Each row comes from the steps of one walk. Every step used is in the known rows, and no mark comes twice. Write the walk behind each row, first mark first.
Known rows
F/Z: [ 0.57  2.64 -0.67  3.42 -2.11 -0.68  1.46 -3.81  1.44 -0.45 -1.68 -3.11
 -0.39  3.01 -3.54 -0.70 -1.23  0.72  2.09 -2.00  1.64 -0.64 -4.52 -1.81
 -0.09]
Y/F: [ 0.29  1.95 -0.38  0.72  1.67 -2.38 -0.05 -2.95  3.21  0.88 -0.48  2.47
 -0.41  1.16 -3.33  1.09 -1.73 -1.64  1.59 -1.87  0.20 -0.01 -2.34  0.07
  1.69]
C/Y/J/D/F: [ 1.58 -0.73 -2.47 -3.75 -0.50 -3.41  1.07  0.15  0.25 -1.08  0.18  1.67
  0.13  0.54 -1.33  3.11  1.09 -0.71  3.17  4.90 -1.42 -4.71  0.28 -0.48
  0.67]
Z/F/D/C: [-0.05 -1.27 -0.88 -0.09  1.02  3.42  1.37  0.29  0.66  0.32 -0.53 -4.92
  0.75  0.20 -1.21 -1.12 -0.54 -0.33  1.01 -2.79  1.93  1.16 -1.64  1.63
  1.14]
Y/J/D/C: [-0.38  2.27  1.43  2.76  1.37 -1.16  1.13  0.65  1.15  1.30 -1.65  1.05
 -0.14  3.51 -0.69  0.32  1.30 -0.54 -0.36  4.81 -0.94 -2.13 -0.48  1.03
  0.61]
C/Y/J/D: [ 1.13 -0.65 -1.57 -3.50 -1.25 -3.13  1.48 -0.17  0.40 -1.55  0.59  1.81
 -0.20  1.45 -1.07  2.87  1.39 -1.03  2.89  5.41 -1.00 -4.61 -0.01  0.82
  0.10]
Z/C/F/D/Y: [ 0.62 -1.35 -2.57  0.13 -0.26  0.38 -1.64 -3.44  0.82  0.53  1.86 -0.79
  1.78 -2.65 -0.23 -1.22  3.68  0.03  1.76  0.36  3.13 -0.67 -3.86  3.36
  3.24]
Z/C/F/D/Y/J: [ 0.86 -1.04 -2.78 -0.39  0.61 -0.06 -2.27 -3.05  0.69  0.70  1.55 -0.74
  1.90 -2.19 -0.53 -1.36  3.01 -0.24  1.87  1.79  2.55 -1.54 -4.04  3.61
  3.61]
J/D: [-1.86  1.32  1.11  4.91 -0.61 -0.48  2.69 -1.98  1.08  0.09 -0.09  3.74
 -1.61  2.57  0.34  1.34  3.17 -0.46  0.49 -0.15  1.58 -0.30 -0.57 -0.05
 -0.37]
J/D/F/Z/C/Y: [-0.75 -1.44 -2.51  2.91 -1.03  0.37  1.67 -0.87  1.00  0.33 -1.90  1.23
 -0.83 -0.28 -0.89  1.41  2.23  0.11  1.63 -1.34  2.17 -1.80 -1.44 -2.95
  0.90]
D/C/Y: [ 1.44 -0.25  1.68 -0.53 -2.38 -0.06  3.50  0.14  2.39  0.75 -0.19 -2.68
  0.30 -0.44 -0.43  1.75  2.86  0.61  0.05  2.88  0.63  0.57  1.36 -0.06
 -0.67]
J/C/Y/D/F: [ 1.36  1.60 -1.51  3.16 -1.33 -4.10  2.37  3.05  1.01 -1.31  2.30  2.56
  0.46  1.03  0.22  1.87  3.36  1.61  2.12  3.21  0.87 -5.46  0.36 -0.29
  0.87]
Z/F/D/C/Y: [ 0.44 -2.33 -1.77 -2.22  0.22  3.18  1.54  0.88  0.63 -0.30 -0.22 -5.06
  0.83 -0.50 -1.22 -0.47 -0.34 -0.23  1.63 -1.89  1.83  0.19 -1.32  1.67
  1.00]
F/Z/C/Y/J: [ 1.47 -0.73 -2.39  0.30 -3.00  0.54 -0.54 -3.44  2.68 -0.88 -1.41 -4.15
  0.12  1.00 -3.31 -1.11  0.16 -0.04  2.69  0.58  2.63 -2.63 -4.94 -0.25
  1.21]
Z/F/C/Y/J: [ 1.46 -1.23 -1.70 -2.42  2.51 -0.11 -0.17 -1.22  2.16 -4.63 -0.30 -2.82
 -1.10 -0.32 -3.04 -1.82 -0.93 -1.29  3.17  1.17 -0.24 -0.06 -0.09  2.93
 -0.91]
F/C/Y/J: [ 1.22 -0.39 -1.39 -0.52  0.20 -3.40 -0.73 -1.20  2.57 -4.04  0.85  0.27
 -1.25  0.31 -5.04 -1.42 -0.27 -0.96  3.00  4.97  0.14 -2.23  0.66  2.23
 -1.98]
Z/C/Y/J/D: [ 0.84 -2.52 -0.84 -0.95 -1.89 -0.11 -0.88 -2.67  3.20 -0.51  1.31  0.08
 -0.23 -0.40 -0.47  0.43  3.80 -0.99  1.97  3.12  1.86 -2.45 -1.65  2.02
  1.73]
D/F/Z: [ 1.40  1.92 -2.91  2.30  0.46 -2.31  0.75 -2.72  1.28  0.97 -2.21 -1.90
  0.61  0.47 -3.39  0.26 -1.64  0.94  2.69 -2.90 -0.04 -0.31 -2.55 -5.20
  1.31]
Y/C: [ 0.30  2.26  0.35  2.10 -0.11 -0.99 -0.35 -4.02  1.58  0.96  1.55 -1.34
 -0.56 -0.34 -1.11 -1.56  1.68 -2.18 -0.37 -0.59  1.74  3.45 -1.15  1.52
 -0.60]
Y/J/C/F: [ 2.09  5.30  0.26  2.89  3.00 -5.42 -0.08  0.08  1.19 -1.25  0.91  2.57
  1.22  3.63  0.12  0.60  1.05 -0.65  2.89  5.58 -1.45 -5.29 -1.17  3.47
  1.36]
Y/J/D/C/F/Z: [ 0.28  2.19  0.12  2.02  1.89 -1.13  0.82  0.43 -0.07  0.78 -2.44  0.05
  0.05  2.74 -0.77  0.29  1.08 -0.37  0.75  4.68 -0.34 -2.75 -1.63  1.32
  0.98]
Z/F/C/Y/D: [ 0.98 -2.18 -2.35 -2.19  1.47  0.26  0.20 -0.78  1.25 -4.43 -0.07 -3.22
 -1.59 -1.37 -3.12 -1.98  0.52 -0.32  2.48 -0.12  0.77  0.69 -0.43  2.38
 -0.41]
J/D/F/Y/C: [-1.02 -0.62 -2.96  3.91  0.85 -0.15  1.20 -1.86 -0.44  1.06  0.15  2.22
 -0.95  0.44 -0.62  0.61  1.06  0.18  0.54 -1.93  1.76 -1.41 -0.61 -1.07
  0.71]
Z/C: [ 0.30 -0.10  1.10  3.32 -1.62  0.53 -0.96 -5.14  4.46  0.47  1.34 -0.75
 -0.40  0.22 -0.69 -1.20  3.72 -0.54  1.11 -0.88  2.61  1.42 -2.55  1.40
  1.73]
Y/D/C/F: [ 0.60  0.12 -0.82  0.78 -0.03 -1.44  0.82  0.68 -2.14  1.28 -0.13 -2.10
  0.12 -1.41 -0.98 -0.20  5.50  2.72 -1.12  2.16  1.36  1.13 -1.73  0.58
  2.95]

Write each row's walk
[ 1.72 -1.05 -2.23 -4.52 -1.10 -3.03  1.05 -1.70  2.21 -1.13  0.99  1.82
 -0.14 -0.55 -2.71  3.40 -0.10 -1.52  3.32  1.20 -0.16 -2.70 -0.75  0.06
  0.81] : C/Y/F
[ 0.83  4.04 -1.50  4.82  1.13 -3.35  1.90  1.60 -0.24 -0.84  2.61  3.33
  2.27  1.07  1.32  0.75  2.15  0.85  2.24  2.36  1.52 -5.44 -1.34  3.38
  1.12] : J/C/F/D/Y
[ 0.43  1.83 -1.79  1.13  0.75 -1.15  0.02 -2.93  2.86  0.73 -2.15  0.19
 -0.40  1.69 -4.93  0.15 -3.29 -1.18  2.02 -2.86  1.05 -1.27 -4.49 -1.41
  1.59] : Y/F/Z
[-1.76  1.31 -1.38  2.33  0.92 -0.23  2.18 -0.27 -1.65  0.98 -0.08  3.78
 -0.23 -0.98  1.06  0.01  2.96  0.03 -1.72  2.35  0.98  0.13 -1.47  1.10
 -0.04] : J/D/Y/C/F
[ 1.36  2.39 -1.15 -0.10  1.72 -2.19 -0.93 -4.59 -0.40  0.02  1.90 -1.05
 -0.05 -2.55  0.02 -0.44  2.93 -2.58  1.10 -0.24  1.70  3.08 -1.31  3.65
  0.51] : Y/C/F
[ 0.76 -1.72 -1.76 -1.61  2.50  0.54  0.32 -0.41  1.81 -4.57 -0.67 -1.87
 -1.60 -0.30 -2.49 -1.44 -0.27 -1.55  2.90  1.21  0.22 -0.41  0.10  3.04
 -1.08] : Z/F/C/Y/J/D
[ 1.41  0.55 -2.96  2.60 -0.06 -0.63 -0.51 -3.23  2.34  1.19 -2.04 -2.41
  0.54 -0.60 -3.07 -0.73 -0.49  0.79  2.32 -3.05  1.25 -0.01 -3.27 -4.51
  2.07] : D/F/Z/C
[-0.89  1.63 -3.11  1.83 -0.37 -1.09  0.43  2.81 -1.22  2.10  1.28  1.20
  2.97  2.13 -2.68 -1.57 -2.16  1.53  0.12  3.50  0.61 -5.54 -3.47  0.85
  1.44] : F/D/Y/J/C
[-0.73 -0.36 -0.54  2.67 -2.09  1.54  1.44  0.64  0.45  2.83  0.55 -2.63
  1.49  1.15 -2.34 -0.67  0.24  0.59 -0.16 -0.59  3.01 -0.74 -1.57  0.43
  0.81] : F/D/C
[ 1.16 -2.29 -0.44 -0.89 -2.97  0.06 -0.37 -3.85  3.90 -0.80  1.99 -0.94
 -0.17 -1.36 -0.64  0.50  4.02 -0.86  2.20  1.00  2.63 -0.48 -1.70  1.44
  1.47] : Z/C/Y
[ 0.39  0.03 -3.00  0.78  0.31 -3.23 -0.23 -0.20 -1.81  1.55  0.17 -0.31
  0.01 -0.62 -2.84 -0.31  2.79  2.87  0.25 -0.18  0.16  0.16 -2.23 -3.54
  3.46] : Y/D/F
[ 1.44  2.10 -2.40  3.66  0.85 -2.35  0.01 -2.35  0.45 -0.76  2.56  0.72
  0.87  5.15 -2.32 -1.05 -2.16  1.42  2.55  2.43  0.09 -7.55 -2.46  3.51
  1.27] : F/Y/J/C
[-0.87  0.87 -3.43 -0.05 -0.45 -0.72  0.01  1.44 -1.71  2.40  1.00  0.29
  2.73  1.52 -3.44 -1.69 -2.39  1.48  0.07  2.97  0.24 -4.24 -3.92  0.18
  1.65] : F/D/Y/J
[ 1.06 -1.01 -2.13  0.97 -3.61  1.02  0.19 -3.83  2.90 -0.86 -0.94 -4.11
 -0.16  0.25 -3.06 -0.83  0.78  0.16  2.53 -0.95  3.38 -1.50 -4.70 -0.54
  0.78] : F/Z/C/Y
[ 0.31  0.14 -2.76  2.23  0.54 -1.25 -0.02 -3.33 -0.64 -0.25  1.52  0.88
  0.10  4.48 -2.56 -0.54 -1.58  1.11  1.91  1.67  0.24 -5.91 -2.71  2.77
  1.36] : F/Y/J/D
[-0.06  2.83 -1.18  0.62  0.41 -0.93  1.02 -1.14 -0.44  1.97  0.84  0.75
  1.20 -1.46 -1.28 -2.21  0.16  0.87 -2.59  2.98 -0.67  1.66 -2.34 -0.10
 -0.27] : D/Y/C
[ 0.72 -1.96 -1.99 -2.86  0.93  2.73  0.86  1.30  0.35 -0.25 -0.67 -5.12
  1.13 -0.02 -1.49 -0.55 -0.98 -0.54  1.67 -0.40  1.05 -0.79 -1.45  2.26
  1.30] : Z/F/D/C/Y/J
[ 0.74 -0.03 -1.55  0.93 -0.43 -0.98  0.96  0.78 -2.47  1.09 -1.01 -3.41
  0.22 -1.29 -1.72 -0.72  4.67  2.76 -1.00  1.81  1.87  0.48 -2.87 -0.03
  2.87] : Y/D/C/F/Z
[-1.14 -1.17  0.16  2.24 -1.31  1.63  3.60  1.39  1.51  0.98 -2.20  0.68
 -1.14  0.36 -0.34  2.14  2.45 -0.25 -0.56  1.18  2.25 -1.35 -0.15 -0.64
 -0.38] : J/D/C/Y/F/Z
[ 2.16  0.13 -4.80 -1.10  1.55 -3.33 -0.51 -4.45 -3.70 -1.59  2.41 -0.34
  0.85 -0.78 -1.14  0.67  2.56  1.74  3.50  0.02  1.28 -2.95 -3.10  3.90
  3.20] : C/F/Y/D
[-0.25 -0.57 -2.75 -1.27  1.29  2.39  1.04 -0.04 -0.70 -0.18 -0.03 -2.69
  1.38 -0.01 -1.70 -1.67 -1.85  0.51  1.11 -1.86  0.73 -0.36 -3.03  1.06
  1.42] : Z/F/D/Y
[-0.12  2.60 -1.61 -0.18  1.71 -1.79  1.19 -0.47  1.03  2.05 -0.71  3.49
  1.44 -0.25 -2.79 -0.39 -2.21  1.30 -1.13  2.15 -1.76 -0.81 -3.06 -1.26
  1.29] : D/Y/F
[ 1.73 -2.37 -4.01 -4.52 -2.04 -3.59  1.03  0.29 -1.22 -0.77  1.31 -0.19
  0.17 -1.86 -2.36  2.39  2.98  1.70  2.36  2.38 -0.11 -2.39 -0.57 -2.44
  2.00] : C/Y/D/F
[ 0.88  1.58 -1.23  2.41 -1.03 -3.03  1.97  2.47  2.83 -1.09  2.30  3.59
  0.77  1.75 -0.58  2.38  0.64 -0.49  2.84  2.05  1.69 -6.61 -0.24  1.77
  0.31] : J/C/Y/F/D
[-1.00 -0.89 -1.94  3.01  0.62 -1.37  1.59 -0.27  1.15 -1.02 -0.67  3.31
 -1.67 -0.52 -1.53  1.10  2.05 -0.37  1.49  0.32  1.21 -1.06  1.16 -1.76
 -0.74] : J/D/F/C/Y
[ 1.68  2.11  1.78  1.56  1.18 -0.83  2.39 -1.68  0.89  0.89 -0.66 -2.23
  0.78 -1.18  0.69  1.31  4.00  0.27  0.33  1.86  0.65  2.16  0.19  1.97
  0.68] : D/C/F
[ 1.61 -1.19 -3.09 -4.25 -1.81 -2.18  1.05 -1.50  1.93 -1.24 -0.35 -0.06
 -0.11 -0.35 -3.84  2.76 -1.33 -1.27  3.59  0.57  0.64 -3.42 -2.17 -0.80
  0.61] : C/Y/F/Z
[ 0.93 -0.89 -1.05  0.26 -1.14 -2.69  0.15 -2.09  2.95 -4.25  1.53  0.33
 -1.61 -0.47 -4.55 -1.21  0.59 -0.87  2.75  2.80  1.04 -0.86  0.78  1.88
 -2.67] : F/C/Y
[ 1.83 -0.17 -3.35 -0.64  1.96 -4.15 -0.83 -1.04  2.04 -1.72 -0.21  0.39
 -0.03 -1.44 -4.33 -0.32 -0.83 -0.26  3.28  2.15 -1.28 -1.31  0.85 -2.24
 -0.06] : D/F/C/Y/J
[ 2.14  2.78 -2.25  0.16  0.92 -2.89  0.73 -4.67 -1.21 -1.94 -0.54 -1.69
  0.72 -0.27 -1.24  1.05  1.58 -0.13  4.25 -0.88  1.32 -0.91 -3.74  1.66
  1.52] : C/F/Z
[ 2.08 -0.35 -4.02 -0.09  0.04 -1.52 -0.93 -2.11  2.01  0.70 -1.89 -2.66
  0.99 -0.79 -3.32 -0.17 -0.82  0.51  3.09 -0.64  0.24 -2.00 -2.94 -4.08
  2.28] : D/F/Z/C/Y/J
[ 2.47  1.30 -3.41 -0.42  1.80 -3.10  0.20 -5.89 -1.99 -1.95  2.39  0.05
  0.92 -0.13 -0.71  1.16  1.50  0.53  4.36 -0.61  0.92 -2.70 -2.37  4.24
  2.20] : C/F/Y
